Known rows, with every step that occurs
sizoz > tate > zilekeb > veguv > fiteze > semev: [ -6 -12   0  -3   6   0   8  -6 -13   2   9   4   9  -3   8   1  -1   0
   2  22 -13   4   7  -9  -9 -11  -5   5 -19  -7]
sudo > zilekeb > mipi > zufo: [  0   0 -10   0 -16   4  12   1  -4  -5   1   2  -1   6   3  -4  -3  -3
   0   1   8   2  -6   9  -2  -3 -21  -2 -15   4]
semev > fiteze: [-1 -1  0 -2  6  8  1 -2  0 -8  0 -2  1 -1  2 -1  5 -3 -5  4  0  2  3  0
  2  1  8  4 12 -1]
fiteze > sudo: [ -3   1  -2  -6   0 -12   1   0  -3  -3  -2  -1  -3   0   0   2  -5   2
  -1   1   3  -6   0   1   4   1  -7   6  17   2]
sizoz > sudo > zilekeb > tate: [  4  -6  13   9 -11   1  -8  -5   3  -6  -4  -7   0   1  -4   2   3  -4
   1  -8  -1  -4  -6   7   5   8   3  -3 -12   5]
semev > fiteze > sudo: [ -4   0  -2  -8   5  -5   3  -2  -4 -11  -2  -4  -2  -1   2   2   0  -2
  -6   4   4  -4   3   0   6   2   1  11  26   1]
veguv > fiteze > sudo: [ -9  -1 -10 -10   4 -11   0  -1  -5  -4  -1   0  -2  -2  -2   3  -2   2
   0   6  -2  -5   5  -3   3  -3 -17   4  11  -1]
mipi > zilekeb > veguv > fiteze > sudo: [ -6  -5 -27 -17  -2  -2   1  -4  -6  -4  -8  -2   0   5   1  10  -1   9
   1   7 -11  -3   6  -2  -1  -6 -32   5   1  -1]
zilekeb > mipi > zufo > sudo > bizod: [  3   1   2  -8   1   6  18   2 -11  -3  -2   7   2   2   9  -7  -1  -4
  -1   9   5  22 -14  10 -13  -6 -26  -9  11   2]
tate > sizoz > sudo > zilekeb > mipi: [ 11  -4   6   2 -10  -4  -6  -5  -4  -5   3   2   4   5   0   0   0  -5
   0   6  -2  -1 -19   2   2   1 -17  -9 -14   7]
tate > zilekeb > veguv: [-3 -4  4 -3 -4 -4  2 -3 -5 -1  2  1  5 -1  5 -2 -7  0  0 -1 -7  4  1 -3
 -7 -2 -2  3  1 -2]
mipi > zilekeb > veguv > fiteze > sudo > bizod: [ -5  -7 -13 -21  -6  -6   2  -3 -10  -4 -10   0  -1   4   4  13  -2  12
   0  12 -12   5   3   3  -1  -6 -31  -2   7  -1]
zilekeb > mipi > zufo: [  4   2 -17  -3 -10   7  13   0  -1   1   1   3   1   5   4  -5  -3  -4
  -2   3   1   7  -9   5  -8  -4 -22  -2  -1   3]
mipi > zilekeb > veguv: [  2  -4 -19  -7  -7   8   1  -3  -1   0  -7  -2   3   7   2   7   0   6
   1   1  -9   2   1   1  -4  -2 -14   0 -11  -1]
mipi > zufo > sudo > fiteze: [  8   1  -4   5   2   3  11   1  -7  -5   1   0   1   0   3 -10  -6  -7
   0   4   9   2  -9   7 -11  -3 -12   2  12   2]
sudo > fiteze: [10 -1  1  4 -5 -5 -2  0  0 -3  2 -3  0 -1  3 -3 -9  0 -2 -2  2 -6 -4  1
 -2  0  4  3 15 -1]
kozamo > zufo > mipi > zilekeb: [  2  -2 -22  -5  -7  25  10  -6  -5   0  -8  -4   6   8   5  12   3   2
  -1   5   5   4   2   7  -5  -2 -16   4  15   4]
sizoz > tate > zilekeb > veguv: [ -2  -9   9  -3   2  -8   3  -6 -11   3   7   5   8  -1   6  -2  -8   4
   3   7  -7  -1   1  -4  -8  -1   6   8  -6  -3]
sudo > fiteze > veguv: [ 7 -2 -7  3 -2  1 -4  0 -3 -6  6 -2  2 -2  2 -2 -4 -1 -3  5 -2 -3 -3  0
 -5 -3  3  4 15 -4]
semev > fiteze > sudo > zilekeb: [ -8  -2   7  -5  -1  -8   2  -2  -7 -17  -2  -5  -3   0   0   2   0  -1
  -4   1  10  -9   7   4  11   4   3  11  16   2]
zilekeb > veguv > fiteze > sudo > sizoz: [-17  -2 -26 -15  15  -6  -4  -3 -15  -5  -7  -1   1   2  -2   9  -1   7
   1   7  -4   7   3  -7   0  -4 -16   5   4   1]
sizoz > tate > zilekeb > mipi > zufo: [  5  -5   0  -2  -7  -3  19  -4  -7   3  10   9   7   3  12  -8 -12  -2
   0   8   2   4 -11   5 -10  -3  -7   6   0   1]
zufo > sudo: [-3  2  5 -1 13  2  3  1 -6 -4 -2  1  2 -2  0 -5  3 -3  2  2  3  5 -2  1
 -4 -2 -2  1  7 -1]
sudo > sizoz > tate > zilekeb > mipi: [ -1  -4   4  -6  10  -5   9  -5 -14   0   5   8  10   3  13  -2 -11   4
   1   2   0   9 -11  -2  -4   0  17  10   9   0]
kozamo > zufo: [ -1   2 -11  -1   5   6  -1  -2  -7   1  -2  -1   4   0  -2   3   6   0
  -2   8   3   5   3   2  -4   1  -2   1  15   1]
semev > fiteze > sudo > bizod: [ -3  -3  11 -11   3  -9   5  -2  -7 -11  -3  -2  -3  -1   6   5   0   1
  -7   8   3   5   0   5   6   2   0   4  35   2]
zilekeb > tate > sizoz: [  7  -7   7   9  -6  -1  -5  -5  -4   0   1  -3  -1   4   0   2   9  -2
  -2   6  -5 -12 -12   1   4   5   9  -2  -6   3]
tate > sizoz > sudo > zilekeb: [  7  -7  11   7  -6  -6 -11  -5  -3  -5   2   0   2   3  -4   3   3  -5
   2   7   0  -5 -14   2   5   4  -8  -8 -22   8]
mipi > zufo: [  0   0 -11   2  -6   6   9   0   0   2   0   1  -2   3   0  -1   0  -4
   0   4   5   3  -4   5  -5  -2 -13  -1  -8   3]
mipi > zilekeb > tate > sizoz > sudo: [ 17 -10  -3   6 -12   7  -7  -9   4   0  -5  -5   3   9   1   9   7  -3
  -1   4 -11  -6 -21   6   2   6  -2  -6 -13   7]
kozamo > zufo > sudo > bizod: [ -3   0   9  -5  17   4   3   0 -17  -3  -5   2   5  -4   3   1   9   0
  -1  13   6  19  -2   7 -10  -2  -5  -6  29   1]

Rows
[ -5  -4  -8   0   3   7   5   0  -2  -1   1   0   1  -2   2   3   7  -3
  -1  14  -7   4   7  -5  -2  -9 -10  -3 -13  -4] | veguv > fiteze > semev
[  4  -8  -7   1 -17  22  10  -6   3  -2  -9  -8   0  10   6  10   1   1
   0  -6  -2  -6  -3   7   1   2  -4   6   0   3] | zufo > mipi > zilekeb > tate
[ -1  -9  15   5  -7 -10  -4  -7 -10 -16  -1  -8  -4   4   1   4   9  -3
  -6   8   5 -20  -5   4  15   8  10   9  10   5] | semev > fiteze > sudo > zilekeb > tate > sizoz
[  3 -10  17  12 -12  -5  -7  -5  -6  -5   1  -5  -2   5  -1   2   9  -1
   1   4   0 -17  -8   4   9   6  11  -1 -19   4] | sudo > zilekeb > tate > sizoz
[-11  -8   0 -10  14 -17   4  -7 -20  -1   1   3   6   2   8   4 -12   8
   2   5   1   2  -2  -4  -2   1  10  16  11   2] | fiteze > sudo > sizoz > tate > zilekeb > veguv
[ -8  -3 -16  -7   3   3  -4  -2  -6  -1  -1   0   2  -1  -3   3   3   3
   1   9 -12   4   7  -7  -5  -7 -21  -3 -13  -4] | zilekeb > veguv > fiteze
[  3   0   7  -6  -7  -5   9  -1  -2  -2   5   4   6   0  10  -7 -11  -3
  -2  -4  -4   6  -6   0  -5  -2  -4   2  14  -2] | tate > zilekeb > mipi
[  7  -1  -9   1 -15   5   6  -2   0  -5  -1   2   2   6   0  -3  -4  -7
   1  -1   5   9 -14   9  -4   0 -30  -7 -15   7] | sizoz > sudo > zilekeb > mipi > zufo
[ 11  -9  -1   5 -12   5  -1  -7   0   0  -3  -4   0  10   4   7   8   2
  -1   6  -8 -13 -13   4   5   4   5   0 -13   3] | mipi > zilekeb > tate > sizoz
[ -1  -4  -7  -4   4   1  18  -5 -14   1   5   9   9   6  13  -4 -11   0
   1   5   4  13 -15   3  -9  -1   2   8   0   3] | sudo > sizoz > tate > zilekeb > mipi > zufo
[ -6 -10   8   2  -8 -15  -7  -5 -12 -10   0  -5  -5   3  -3   6   7   1
   0  10  -1 -22  -4   1  12   2  -5   3  -9   4] | veguv > fiteze > sudo > zilekeb > tate > sizoz
[  9 -10 -13   4 -13  23   5 -11  -8   0  -6  -7   5  12   5  14  12   0
  -3  12  -1  -8  -9   8  -2   3  -8   3   6   7] | kozamo > zufo > mipi > zilekeb > tate > sizoz
[ 12  -4  -5   4 -15   1   2  -5  -5  -4   3   4   3   8   1  -2   0  -9
   0  10   2   2 -24   7  -2   0 -30 -10 -24  10] | tate > sizoz > sudo > zilekeb > mipi > zufo
[-11  -6   6  -1  -8 -11  -3  -3  -7 -11  -4  -6  -6   0  -4   4   2   3
   0   0   1 -15   6   3  10   3  -6   7   2   1] | veguv > fiteze > sudo > zilekeb > tate
[ -6   0   4   5   1   5  11   2  -9  -9  -1   2  -1   1  -1  -6   3  -5
   4   2  14   2  -2   9  -4  -2 -13   0 -15   4] | mipi > zufo > sudo > zilekeb
[ -9   1  -9  -8  11  -8   0  -1 -10  -4  -6  -1  -1   3   2   6  -4   4
  -1  -1   7   3  -3   0   5   3   4   9  16   4] | fiteze > sudo > sizoz
[  0   0   3  -2 -11  -3   3   0  -4  -7  -1   1   1   4   2  -3  -3   1
   0  -3   3  -1  -2   3   2  -1  -9   0  -3   1] | sudo > zilekeb > mipi
[ -7   1   3   2  12   4   1   0 -16  -9  -3  -1   5  -2  -3  -2   9  -1
   2   7  14   5   5   6  -4   0  -2   1  10   2] | kozamo > zufo > sudo > zilekeb
[ -5  -3   9   7   8   8  -1  -3 -15  -9  -6  -6   3  -1  -4  -2  13  -2
   0   2  11   0   3   8  -2   4   7   3  11   2] | kozamo > zufo > sudo > zilekeb > tate
[ -5   2  -5  -5  11   7  20  -1 -15  -7  -1   7   8   3  12 -10  -7  -7
   0   0   8  23 -15   5 -13  -4  -6   4  11   3] | tate > zilekeb > mipi > zufo > sudo > sizoz
[-17  -4 -12 -14  11 -11   1  -4 -17  -7  -3   1   5  -1   4   5  -8   5
   1   4  -6   8   2  -7  -3  -4  -9   9  13   0] | tate > zilekeb > veguv > fiteze > sudo > sizoz
[  8   0  -5   6  12   9   8  -1 -14  -5   0  -4   7  -3   5  -4   5  -7
  -4  16   7   7   0   2 -12  -6   0   3  29  -2] | kozamo > zufo > sudo > fiteze > semev
[ -6  -6  11  -1  13  -6   5  -5 -13   1   5   5   8   0   9   1  -8   4
   3   2   3   5  -5  -2  -2   3  26  11   1   1] | sudo > sizoz > tate > zilekeb
[ 11  -5   3   4   0  -3  -9  -6   0   1   2   1   4   2  -2   3   3  -6
   0   9  -6   0 -18  -1   0   3 -10  -8 -10   6] | tate > sizoz > sudo
[11 -3  1  7 -6  1  5  0 -1 -2  3 -4  1 -1  7 -1 -4 -4 -4  7  0 -3 -1 -1
 -2 -5  3  2  5 -2] | sudo > fiteze > semev
[  2  -1  15  -7  -2  -1  23   1 -11  -5   2   8   5   0  15 -11  -8  -6
  -1   5   4  23 -15  10 -14  -6 -19  -5  19   2] | tate > zilekeb > mipi > zufo > sudo > bizod
[ 16 -12  -3   6 -17  19   1 -12   3  -1  -6  -7   4  12   4  13   5  -5
   0   3  -8  -7 -21   7   1   4 -14  -3 -10   9] | zufo > mipi > zilekeb > tate > sizoz > sudo
